What can hang from each mark:
A: C H N
H: A
C: A S
N: A S U
U: D
S: C H N
R: U

Known rows, with every way that one mark hangs from another:
{N U}: -318; 261; -183; -126; -92; -24; 106; 602; -74; -42; 98; -128; -12; -111; 24; -234; -104; -84; 330; -278; -97; -78
{C {A H} {S {N U}}}: 252; 100; -5; 151; 187; 84; -216; 145; -33; -233; 142; -163; -137; -252; -67; 63; 508; -247; 215; -223; -226; -112
{A {C S} H N}: 71; -118; 79; 168; -76; 236; -214; -180; -523; -197; -17; -73; -17; -332; 131; 913; 243; -48; 74; -37; 253; -95
{U D}: -158; 386; 2; -217; -95; -95; 30; 581; -138; -121; 21; -223; -54; -78; 344; -409; 8; -137; -299; -150; -90; -41
{H {A C {N S U}}}: -257; 40; -158; -36; -194; -40; 138; -428; -284; -27; -26; -123; -17; 22; 23; 270; -58; -129; 279; -366; 233; 103
{A C H N}: 71; 56; -18; 135; -145; 47; -68; -124; -568; -111; -85; -29; -28; -165; 219; 909; 125; 85; 39; -112; 461; -51
{R U}: -347; 320; -104; -80; 24; 27; 33; 750; -114; -166; 133; -214; 19; -36; 401; -258; -62; 111; 64; -306; -47; 157
{S {H A}}: 208; 242; -142; 99; -28; -45; -10; -233; -28; 103; 31; -116; 67; 36; 16; -34; -52; -102; -21; -311; -10; 209
{S H}: 93; 206; -82; 109; -43; -26; -61; 185; 8; 72; 103; -94; 96; -11; 24; -32; -37; -19; -31; -175; 41; 159
{H {A {C S} N}}: -22; -8; -130; -15; -129; 146; -92; -662; -335; -117; -9; -119; -44; -139; 133; 287; 65; -144; 12; -292; -13; 55
{S N}: 77; 139; -61; 90; 46; -76; 18; 189; -88; -66; 96; -132; -71; -19; 205; -71; -163; 116; -115; -201; 100; 95
{A C H {N S U}}: -221; -57; 48; 133; -139; 7; 84; 113; -466; -81; -41; -90; 12; -135; -21; 876; 93; -34; 409; -128; 549; -31
{C S}: -205; 41; 122; -143; 81; 159; -145; 153; -89; -213; 205; -174; 15; -242; -1; -217; 33; -122; 2; -109; -268; 14
{S {C {A H {N U}}}}: -69; 550; -150; 152; -199; -80; 5; 131; -262; -5; 36; 26; 198; -74; 20; 246; 396; -184; 168; -116; 117; 81
{H {A N}}: 18; 370; -84; -119; -260; -34; 39; -374; -318; -46; -1; -182; -39; 10; 204; 70; -153; 45; -56; -356; 115; 119
{C {A {N S}}}: -169; 395; 95; -199; -231; -199; -46; -175; -114; -178; 171; -181; -55; 105; 8; -134; 219; 59; -32; -277; 199; 170
{S {N {A H} {U D}}}: 333; 180; -150; 284; 38; -34; 182; 444; -93; -30; -79; -197; -206; -125; 174; -17; -5; -114; 214; -242; 149; -89
{A H}: 8; 285; 151; -62; 91; -72; 30; 296; -357; -122; 33; -114; 1; -132; 83; 265; 3; 59; 25; -135; 182; -6
{C {S H N}}: 274; -116; -8; 300; 97; 202; -243; 100; 95; -49; 170; -159; 34; -193; 16; 53; 72; -129; -44; -88; -155; 114
{N S}: -475; 133; 271; -237; 50; -184; 151; 155; -105; -137; 189; -188; 64; 69; -107; -234; -181; 27; 54; -145; 209; 226
{C A {S H}}: 159; 146; -21; 34; 59; 90; -309; -150; 169; -140; 224; -137; -4; -130; -136; -267; 484; -271; -16; -210; -351; 82
{H {A {C {S N}}}}: 34; -128; -146; 55; 168; 88; -46; -591; -205; -114; 13; -92; -70; -112; 77; 63; 60; -222; 0; -298; -146; 73

Rows:
72; -330; -244; 338; 123; 220; -170; 2; 8; -22; 73; -26; 3; -225; -10; 267; 181; -248; 185; -143; -122; -8 => {A {C {S H {N U}}}}
-336; 263; -100; 185; -55; -157; 119; 273; 162; 129; 162; -35; 285; 86; -340; -158; 254; -364; 437; -146; 67; 270 => {N {S {C A} H} U}
125; 22; -1; 79; 62; 189; -180; -208; 14; -46; 136; -170; 63; -185; -73; -72; 88; -252; 24; -201; -279; 126 => {C {S {H A}}}
60; 237; -98; 90; 30; 1; 253; 259; -173; -50; -23; -128; -131; -151; -126; 7; -39; -79; 577; -292; 133; -80 => {N {A H} U}
-137; 302; 189; 5; -285; -51; 102; 642; -368; -99; -22; -272; 0; -138; 136; 479; 39; -67; 197; -100; 435; -61 => {A H {N S {U D}}}
106; 486; -84; -30; -229; -88; -73; 160; -254; -144; 49; -141; -99; -73; 74; 248; 361; -13; 200; -305; 141; -86 => {C {A H {N U}}}
387; 229; -305; 582; 16; -35; 22; -303; 4; 262; -17; 26; 272; 53; 53; 195; 50; -222; -76; -147; 85; 375 => {S C {H A} N}
-236; -112; -150; 196; -279; 33; 29; 16; -151; 46; 28; -72; 69; -26; -41; 524; 22; -77; 350; -187; 399; 100 => {A C {N {S H} U}}
-372; 301; 150; 2; -304; -85; 86; 31; -272; -34; 122; -110; 219; 33; 33; 193; -107; 52; 16; -47; 401; 276 => {A {N {S C}}}
204; -85; -1; 244; 152; 202; -25; 154; -44; -156; 100; -193; -123; -293; -79; 42; 64; -155; 336; -175; -103; -58 => {C {S {N {A H} U}}}
284; 188; -238; 592; -6; -20; -27; 107; 44; 235; 60; 51; 299; 7; 57; 204; 65; -143; -88; -16; 141; 324 => {S C H N}
-122; 40; -13; 167; -10; -67; 290; 98; 169; 81; 106; -174; -4; 57; -386; -239; -131; -150; 628; -278; 237; 219 => {N A {S H} U}
-228; 37; -308; 58; -310; 86; -6; 107; -305; -38; -12; -38; -30; -127; 188; 416; 11; -12; 265; -244; 210; -88 => {A C {N U}}
116; -169; -115; 194; 130; 149; -1; -479; -30; -65; 47; -37; -80; -146; -133; -44; 98; -171; 221; -191; -13; 92 => {N {A {C {S H}}}}
-368; 82; 53; -65; 8; -108; 378; 141; 41; -58; 117; -197; -69; 32; -323; -398; -190; -101; 618; -290; 208; 143 => {N A S U}
-48; -139; -69; 45; 149; 121; 52; -456; -120; -163; 51; -57; -125; -157; -95; -137; 48; -133; 215; -209; -32; 53 => {N {A {C S}}}
-65; 397; 87; -66; -180; -154; 4; 114; -225; -158; 93; -178; -67; -5; -64; 233; 323; -27; 260; -276; 282; 17 => {C {A H {N S U}}}
-481; 327; 161; -100; 40; -255; 129; -53; -58; -76; 193; -49; 225; 117; -203; -291; 172; -167; 50; -93; 138; 338 => {N {S {C A}}}
7; 406; 207; -104; -142; -194; -46; -127; -279; -196; 104; -176; -51; 34; -18; 246; 317; 56; 27; -222; 340; 107 => {C {A H {N S}}}
155; -83; 53; 146; 148; 166; -67; -115; 5; -181; 154; -184; -115; -200; -9; -196; -20; -72; 70; -157; -125; 65 => {C {S {N A}}}
-61; 189; -329; -18; -271; 28; 68; -204; -316; -19; -127; -135; -85; -77; 278; 183; 35; -214; 88; -367; 46; -54 => {H {A C {N {U D}}}}
125; 13; -30; 120; 175; -23; 163; -365; -316; -107; -69; -21; -132; -108; -45; 247; 51; -32; 236; -208; 277; 25 => {N {A C H}}
200; 386; -113; 337; 108; -159; -10; -32; -169; -9; 51; 36; 142; -8; 71; 159; 360; -140; -72; -93; 120; 185 => {S {C {A H}} N}
259; 332; -257; 168; -319; 32; -20; 79; -57; 137; -57; -192; 27; -30; 185; 100; 10; -191; 11; -313; 34; 80 => {S {H {A {N {U D}}}}}
87; -273; -44; 276; 264; 188; -113; 92; -289; -159; 2; -43; -52; -333; 24; 617; 254; -214; 249; -84; 35; -140 => {A {C {S {N U}}} H}
373; 125; 0; 255; 143; -59; 125; -77; -176; -75; 0; -133; -158; -44; 77; 117; -101; 109; 83; -222; 285; 90 => {S {N {A H}}}
202; -76; -179; 246; 130; -40; 116; -314; -101; -60; -1; -58; -176; -7; 103; -6; -91; 47; 63; -254; 212; 113 => {S {N {A C}}}
83; 87; -120; 53; 92; 85; -209; 100; 137; -218; 210; -174; -133; -172; -48; -321; 406; -246; 165; -276; -366; -50 => {C A {S {N U}}}
